What can hang from each mark
K: H
S: H
R: M T
M: H R
Y: U
U: N T Y
H: K M S
T: R U

Known rows, with every way that one mark hangs from another
T[R]: -36; 31; -10; 14; -6; 8; 9; 13; -2; 19; 6; 11; -9; 8; 3; -7; -19; -22; -16; 6
U[N T[R] Y]: -16; 11; -9; 3; 7; 9; 9; 19; 36; 11; -15; 0; -27; 25; 27; -1; 15; 45; 2; 4
S[H[K M[R[T]]]]: 8; -22; -28; 5; -15; -6; 16; 2; -6; 5; -16; 36; 14; 28; -31; 3; -2; 39; 12; -3
Y[U[N T[R[M[H[K]]]]]]: 17; 28; 1; -1; 12; 15; 23; 1; 12; 12; 2; 4; -6; 24; -11; 3; 14; 12; 1; 8
R[M[H] T[U]]: 15; -14; -15; -13; 2; -8; -15; -13; -12; -24; -3; -12; 4; -7; 0; 0; -29; -22; -3; 12
M[H[S] R[T[U[N Y]]]]: 1; -15; 17; -2; 3; -26; -29; -4; -15; -9; 3; -8; 4; -38; 9; 5; -23; -44; -21; -9
H[K M[R[T]] S]: -10; -41; 2; 0; -11; 11; 26; -20; -2; -4; 5; 15; 21; -31; -19; 1; 19; 24; 6; -20
R[M[H[K]]]: 1; 2; -12; -1; 7; 15; 10; -2; -18; -13; 18; 4; -1; -16; 2; -4; 12; -5; -4; 6
T[R[M] U[N]]: -5; 41; 19; -1; 1; -5; -11; -7; 3; 9; 2; -20; 0; -16; 4; 0; -5; 2; 1; 2
M[H[K] R[T[U[Y]]]]: -7; -12; 4; -6; 3; -29; -19; -7; -19; -3; 2; 8; 9; -16; -8; 4; -13; -29; -13; 4
K[H[M S]]: 11; -9; -7; 22; -2; 34; 4; 7; -2; 12; 30; 14; 0; 1; 21; -8; 13; -7; -1; -18
U[N T[R[M]] Y]: -7; 9; -11; -4; 10; 10; 8; 13; 35; 8; -12; -3; -22; 22; 27; 0; 23; 57; 5; 6
T[R U[N Y]]: -10; 26; 27; 5; -4; -11; -12; 7; 12; 16; -1; -15; -11; 4; 11; 1; 9; -2; 1; 0
S[H[K]]: 2; -6; -18; 4; -10; 9; 18; 15; -12; 1; -13; 27; 2; 32; -28; -4; 12; 8; 15; 2
Y[U]: 11; 18; 0; 7; 6; 19; 20; 15; -8; 2; 9; 1; 1; 32; -16; 1; -3; -34; -6; 8
Y[U[N T]]: 15; 24; -5; 3; 15; 20; 22; 13; 13; 1; -5; -6; -7; 30; -5; 2; -3; 1; 1; 7
K[H[M[R[T[U]]] S]]: 14; -11; -2; 13; -1; 15; -12; -3; -5; 13; 21; 8; 11; -2; 13; -3; -1; -11; -2; -18
T[R[M] U]: -15; 35; 8; 0; -3; -5; -5; -4; -7; 15; -1; -11; 3; 5; -6; -3; -7; -22; 2; 5
T[R[M] U[Y]]: -8; 18; 14; -3; -5; -7; -7; 2; 1; 19; -1; -9; -2; 21; 0; -1; 18; -9; 6; 5
R[M[H[K S]]]: 3; -7; -1; -3; 5; 20; 12; -5; -19; -14; 18; 1; 1; -27; 0; -5; 22; -12; -1; -2
T[R U[Y]]: -21; 20; 16; 6; -9; -10; -6; 10; 2; 23; -4; -6; -8; 23; 2; -2; 8; -26; 2; 3
U[N T]: -19; 21; -23; 7; 15; 18; 13; 15; 21; -10; -18; -10; -17; 1; 21; -4; -21; 24; 2; 3

Rows
30; -31; 8; -19; 2; -5; -18; -14; -1; -29; 1; -20; 0; -21; 10; 2; 0; -4; 2; 2  R[M[H[S]] T[U[N Y]]]
-1; -6; -6; -6; -1; -5; -12; -2; 3; -22; -12; -18; 0; -4; 3; -2; -40; -16; -1; 9  R[T[U[N]]]
-3; -22; -9; -8; -5; -6; -9; 4; 2; -16; -14; -11; -1; 20; 1; -2; -24; -23; 2; 10  R[T[U[Y]]]
18; -30; 1; -20; -1; -1; -5; -23; -13; -24; 0; -11; 9; -19; -9; -2; 0; -18; 7; 4  R[M[H[K S]] T[U]]
-4; 18; 15; 0; -5; -13; -11; 0; -3; 19; 4; -5; -6; 13; 4; 0; 16; -19; 0; 4  T[R[M[H]] U[Y]]
16; -24; -12; -22; 1; 0; -10; -8; 0; -22; -9; -16; 8; 14; -2; 0; -10; 1; 8; 14  R[M T[U[Y]]]
-4; 2; -3; -2; 9; 10; 7; 10; 31; 7; -8; -3; -25; 11; 29; 0; 29; 44; 3; 0  U[N T[R[M[H[S]]]] Y]
-16; 1; -16; 5; 5; -24; -22; 3; -21; -7; 5; 9; 3; -22; 5; 3; -52; -42; -33; 5  M[H R[T]]
25; -26; 9; -22; 2; -1; -9; -24; -6; -29; 3; -17; 7; -34; -3; 0; 1; -2; 7; 2  R[M[H[K S]] T[U[N]]]
-18; 42; 21; 9; -3; -8; -10; 2; 4; 14; -1; -16; -6; -11; 5; -2; -16; -15; -3; 0  T[R U[N]]
-1; -37; 15; -2; -9; 5; 19; -24; 2; -7; 3; 4; 21; -39; -17; 3; 20; 30; 11; -23  H[K M[R[T[U[N]]]] S]
-12; -21; 8; -4; 1; -14; -10; -11; -23; -7; 8; 11; 10; -39; -8; 1; -10; -38; -18; -6  M[H[K S] R[T]]
11; -14; -8; 15; 0; 20; -8; 0; -4; 12; 25; 15; 9; -4; 16; -4; -2; -4; -6; -17  K[H[M[R[T]] S]]
5; -13; -25; 10; -13; -3; 19; 7; -8; 8; -12; 35; 13; 26; -30; 3; 6; 37; 12; -6  S[H[K M[R]]]
8; -17; -27; 12; -17; 8; 28; 10; -4; 4; -11; 35; 5; 32; -27; -1; 12; 37; 17; -5  S[H[K M]]
8; 33; -2; 4; 11; 15; 21; 11; 16; 14; -4; 0; -8; 33; -7; 2; -3; 4; -3; 7  Y[U[N T[R]]]
-22; 11; 0; 9; 8; -14; -6; 2; -27; 3; 15; 15; 5; -28; -4; 2; -9; -31; -21; 0  M[H[K] R]
16; -17; -16; 3; -13; -12; 9; -2; -1; 2; -17; 25; 15; 18; -30; 5; -1; 44; 16; -6  S[H[K M[R[T[U[N]]]]]]
3; 7; 22; 4; 5; -1; -10; 12; 6; -10; -3; -26; -8; -1; 15; 1; 9; -7; 7; -2  T[U[N Y]]
-6; -17; -6; 1; -4; -5; 14; -17; 4; -3; 1; 12; 19; -18; -16; 5; -1; 46; 5; -6  H[K M[R[T[U[N]]]]]
8; 16; 34; -2; -2; -11; -15; -4; 5; 11; 8; -17; -9; -15; 13; 2; 25; -1; 1; -5  T[R[M[H[S]]] U[N Y]]
3; 24; 26; -4; 0; -7; -13; -1; 11; 11; 3; -19; -5; 0; 10; 2; 19; 14; 5; 2  T[R[M] U[N Y]]
4; -18; -1; -8; -1; -6; -12; 2; 9; -21; -12; -16; -3; 7; 8; 0; -23; -6; 2; 9  R[T[U[N Y]]]
-9; -18; 17; -6; 0; -21; -15; -15; -24; -7; 3; 2; 13; -39; -11; 2; -9; -47; -11; -8  M[H[K S] R[T[U]]]
-5; 8; -10; -1; 10; 6; 6; 12; 32; 9; -8; 0; -26; 18; 29; 1; 22; 50; 1; 5  U[N T[R[M[H]]] Y]
